Known rows, with every step that occurs:
kube -> veli: [-1.83, 1.34, -6.19, 2.07, -0.02, -5.94, 2.40, 4.11, -2.01, -0.16, -0.18, 2.30, 5.60, 1.43, 0.37, 1.64, -4.25, -1.17, 2.79, -3.80]
tole -> veli -> zala -> selif: [-0.75, -0.57, 2.72, 1.44, 5.11, -2.06, 0.39, 0.65, -0.85, -2.49, -0.47, 1.51, 3.47, -1.93, 0.07, -0.35, 4.95, 0.81, 0.17, -8.10]
lada -> mulusa: [-1.66, -1.28, -3.33, -1.47, 1.40, -4.83, -0.24, 1.23, -0.02, -0.06, 1.34, 3.62, 3.18, -2.02, -1.42, -1.32, -1.61, -1.11, -0.31, -0.39]
lada -> mulusa -> kube -> selif -> tole -> veli: [-1.58, -0.93, 0.72, -1.52, 5.31, -1.15, 0.68, 1.15, -1.59, -0.64, 2.77, 3.47, -1.76, -0.45, -0.52, 2.80, 1.64, -1.16, -1.23, 5.49]
mulusa -> lada: [-0.65, -1.55, -1.77, -0.05, 6.75, -8.39, -0.70, 5.43, -0.97, -3.33, -1.49, 4.60, 1.78, 0.77, -3.74, 0.55, 0.95, 0.89, 1.18, -3.24]
mulusa -> kube -> selif -> zala: [-3.36, -0.49, 1.90, 1.11, 5.50, 0.29, -1.29, 4.90, -1.75, -1.91, 0.25, 2.28, -0.58, 4.07, -1.00, 2.91, 0.45, 1.32, 2.14, 4.59]
selif -> kube -> veli: [-0.50, -1.76, -5.86, 1.45, 3.56, -3.85, 3.76, 4.49, -0.74, -2.34, 0.12, 1.00, 4.32, 0.58, -0.51, 4.16, -3.40, -2.62, -0.11, 1.56]
lada -> mulusa -> kube: [-1.36, -0.07, 0.50, -3.14, 4.55, -2.00, -1.86, 1.40, -0.11, -0.42, 2.28, 3.34, 2.40, 0.40, -2.16, -0.33, -1.03, -1.07, -1.40, 4.05]
tole -> veli: [-2.60, -0.98, -3.39, 2.31, 4.45, -5.44, 0.43, 2.54, 1.02, -4.63, 0.25, 5.11, 7.05, -3.13, -0.26, 0.81, 3.06, -2.23, -0.54, -3.84]
mulusa -> kube -> veli: [-1.19, 2.02, -1.04, 0.10, 4.10, -2.58, -0.28, 3.94, -1.56, -0.95, 1.00, 2.16, 4.77, 4.03, -0.77, 2.19, -2.78, -1.03, 0.95, 1.95]
lada -> mulusa -> kube -> veli -> zala: [-1.08, 0.59, 0.62, -4.94, 2.72, 0.07, -0.71, 1.42, -2.39, 1.35, 1.07, 0.39, 0.78, 1.39, -1.26, 1.63, -1.81, 0.25, -0.22, 1.97]
zala -> selif -> tole -> veli: [1.13, 0.18, 1.18, 5.81, 4.67, -3.59, 3.65, 0.20, 0.66, -1.73, 2.96, 2.33, 1.32, 0.64, -0.74, 0.31, 4.32, -2.26, -1.36, -4.38]
kube -> selif: [-2.12, -1.31, -3.17, 3.75, 2.06, -6.98, 0.50, 4.02, -2.95, 0.02, -0.36, 4.14, 1.76, 0.20, 2.20, -0.06, -2.76, 2.05, 5.12, -2.23]
zala -> selif -> kube: [0.43, -0.86, 1.80, 4.49, 6.87, -3.13, 2.73, 1.88, -0.07, -1.67, 2.01, 1.98, 2.39, 2.07, -1.48, -0.77, -1.43, -1.41, 0.28, -1.24]
lada -> mulusa -> kube -> veli: [-1.94, 1.30, -0.83, -3.38, 3.26, -1.43, 0.14, 1.90, -1.66, 0.61, 2.17, 2.47, 1.96, 1.76, -1.80, 1.60, -3.52, -1.51, -0.16, 3.91]
zala -> selif -> tole -> veli -> dasa: [2.20, -0.03, 1.65, 4.57, 4.14, -1.99, 2.22, -1.41, -0.59, -0.87, 4.08, 2.51, -0.88, 0.40, -1.54, 1.17, 3.96, -1.43, -2.38, -4.88]
tole -> veli -> zala -> selif -> lada: [-0.29, 0.66, 2.26, 1.55, 4.89, -0.97, 0.15, 0.48, -1.27, -3.32, -0.53, 1.17, 2.31, -0.43, -1.87, 1.82, 6.20, -0.67, -1.08, -7.46]
lada -> mulusa -> kube -> selif -> tole: [-0.59, -1.04, 0.44, -1.59, 3.83, -1.87, -0.03, 1.46, -1.73, 0.83, 2.61, 2.64, -2.30, 0.94, -0.47, 1.77, -0.13, -0.33, -0.41, 5.76]
tole -> veli -> dasa: [-0.85, -1.22, -2.63, 0.47, 3.60, -2.99, -1.81, 0.14, -0.91, -3.35, 1.77, 5.40, 3.74, -3.57, -1.35, 2.20, 2.49, -0.97, -2.23, -4.66]

Rows:
[2.08, -3.21, -2.99, 1.27, 1.54, -3.39, 1.25, 1.41, 1.44, -2.86, 0.14, -0.15, 2.27, -3.41, 0.48, 3.05, 9.04, -1.23, -3.72, -4.39]	selif -> tole -> veli -> zala
[1.86, 1.67, 3.15, -0.07, 3.73, 0.55, 0.72, 2.10, -2.36, 0.89, 1.20, -1.91, 0.23, 4.94, -0.55, 2.63, 1.03, 0.67, 0.00, -0.62]	mulusa -> kube -> veli -> zala -> selif -> tole
[-0.38, 2.04, -1.27, -2.21, 3.63, -1.08, -1.96, 1.50, -0.81, -2.43, 1.36, 2.75, 0.91, 3.22, -5.70, 3.63, 1.54, -3.82, -3.51, 4.05]	selif -> lada -> mulusa -> kube
[-0.67, -1.65, 2.24, -3.31, 4.70, 0.36, -0.19, 0.69, -2.22, 0.09, 1.61, 1.33, -3.03, -0.89, -0.09, 3.03, 3.32, 0.53, -1.18, 3.68]	lada -> mulusa -> kube -> selif -> tole -> veli -> zala
[2.03, -2.18, 3.51, 0.76, 4.56, -1.03, 0.37, 1.25, -1.30, -0.25, -0.64, -2.15, 0.97, 0.73, -0.40, -0.73, 2.02, 2.33, 0.29, -5.53]	veli -> zala -> selif -> kube
[-0.10, 0.67, 0.39, 4.27, 5.79, -2.55, 4.66, 2.42, -1.65, -0.64, 1.86, 1.22, 1.91, 3.51, -1.01, 1.16, -3.89, -1.81, 1.49, -1.42]	zala -> selif -> kube -> veli
[-2.16, 0.59, -3.43, 1.33, 1.66, -4.09, 0.49, 2.61, -4.16, -0.22, 0.26, 3.91, -2.26, 1.82, -1.68, 3.34, -1.59, -0.71, 2.36, 0.90]	kube -> selif -> lada -> mulusa
[-0.09, 2.63, -0.97, -3.81, 2.12, 0.84, -1.18, 1.49, -2.92, -0.84, 0.21, 0.04, -0.74, 3.92, -4.91, 5.29, 1.25, -2.43, -2.51, 1.95]	selif -> lada -> mulusa -> kube -> veli -> zala
[0.81, 1.07, 2.88, -3.08, 3.34, 1.28, 1.32, 0.10, -2.35, 2.31, 2.56, -1.05, -2.41, 2.82, -1.61, 2.02, -0.19, -0.28, -1.22, 1.83]	lada -> mulusa -> kube -> veli -> zala -> selif -> tole
[0.65, 3.56, 3.42, -0.59, 4.53, 1.23, -0.54, 2.33, -3.56, -0.06, 0.28, -1.12, 0.69, 6.65, -2.51, 3.54, -0.03, 0.03, 0.38, -0.81]	mulusa -> kube -> veli -> zala -> selif -> lada
[3.42, -1.43, 2.67, 1.67, 1.52, -2.17, 0.41, 0.25, -0.89, 1.21, 0.23, -2.56, -0.14, 0.76, 0.14, -1.15, 4.86, 2.28, -0.21, -7.73]	veli -> zala -> selif -> tole
[-3.72, -0.65, 1.53, -2.65, 4.46, 0.83, -0.71, 2.60, -1.80, -0.19, 1.59, 2.63, -2.41, 1.67, -1.87, 2.15, -0.92, 0.42, 0.71, 5.97]	lada -> mulusa -> kube -> selif -> zala
[1.68, 1.51, 5.78, -1.91, 4.21, 1.53, -1.89, -0.23, -2.74, 0.48, 0.24, -1.56, -1.77, 3.79, -3.45, 0.47, 3.38, 1.22, -0.97, -3.49]	veli -> zala -> selif -> lada -> mulusa -> kube
[1.52, 0.99, -0.89, 1.69, -0.15, -2.04, 3.33, 1.70, -3.19, 2.15, 0.06, -2.57, 0.27, 2.73, 0.71, 1.93, -0.10, 1.17, 1.85, -7.19]	kube -> veli -> zala -> selif -> tole
[0.57, -2.48, -3.98, -0.59, 2.73, -1.93, 2.66, 4.17, -1.49, -1.46, -1.31, -1.74, 2.85, 0.05, 0.06, 4.29, -1.24, -0.50, -0.14, -0.79]	selif -> kube -> veli -> zala
[-2.25, -0.29, 1.06, -2.09, 4.66, -2.17, -0.99, 1.85, -2.35, 0.73, 1.94, 3.88, -0.64, 0.98, -0.47, 0.43, -2.54, 0.51, 1.30, 4.97]	lada -> mulusa -> kube -> selif
[-0.76, 1.77, 3.60, -3.56, 4.03, 1.02, 0.31, 0.40, -2.99, 2.16, 1.93, 0.22, -0.75, 2.88, -1.75, 0.72, -2.43, 0.53, 0.41, 0.95]	lada -> mulusa -> kube -> veli -> zala -> selif
[-0.07, 2.93, -0.30, -0.91, 0.41, -0.33, 2.38, 1.15, -4.50, 2.06, -0.14, -1.69, -0.82, 3.65, -1.84, 2.83, -1.75, 0.21, 1.79, -5.69]	kube -> veli -> zala -> selif -> lada -> mulusa
[-0.27, -1.79, 2.65, 1.18, 6.89, -0.77, 1.40, 1.04, -0.40, -3.47, -0.31, 0.75, 2.80, -2.12, -0.25, 1.17, 5.06, -0.07, -1.21, -5.39]	tole -> veli -> zala -> selif -> kube
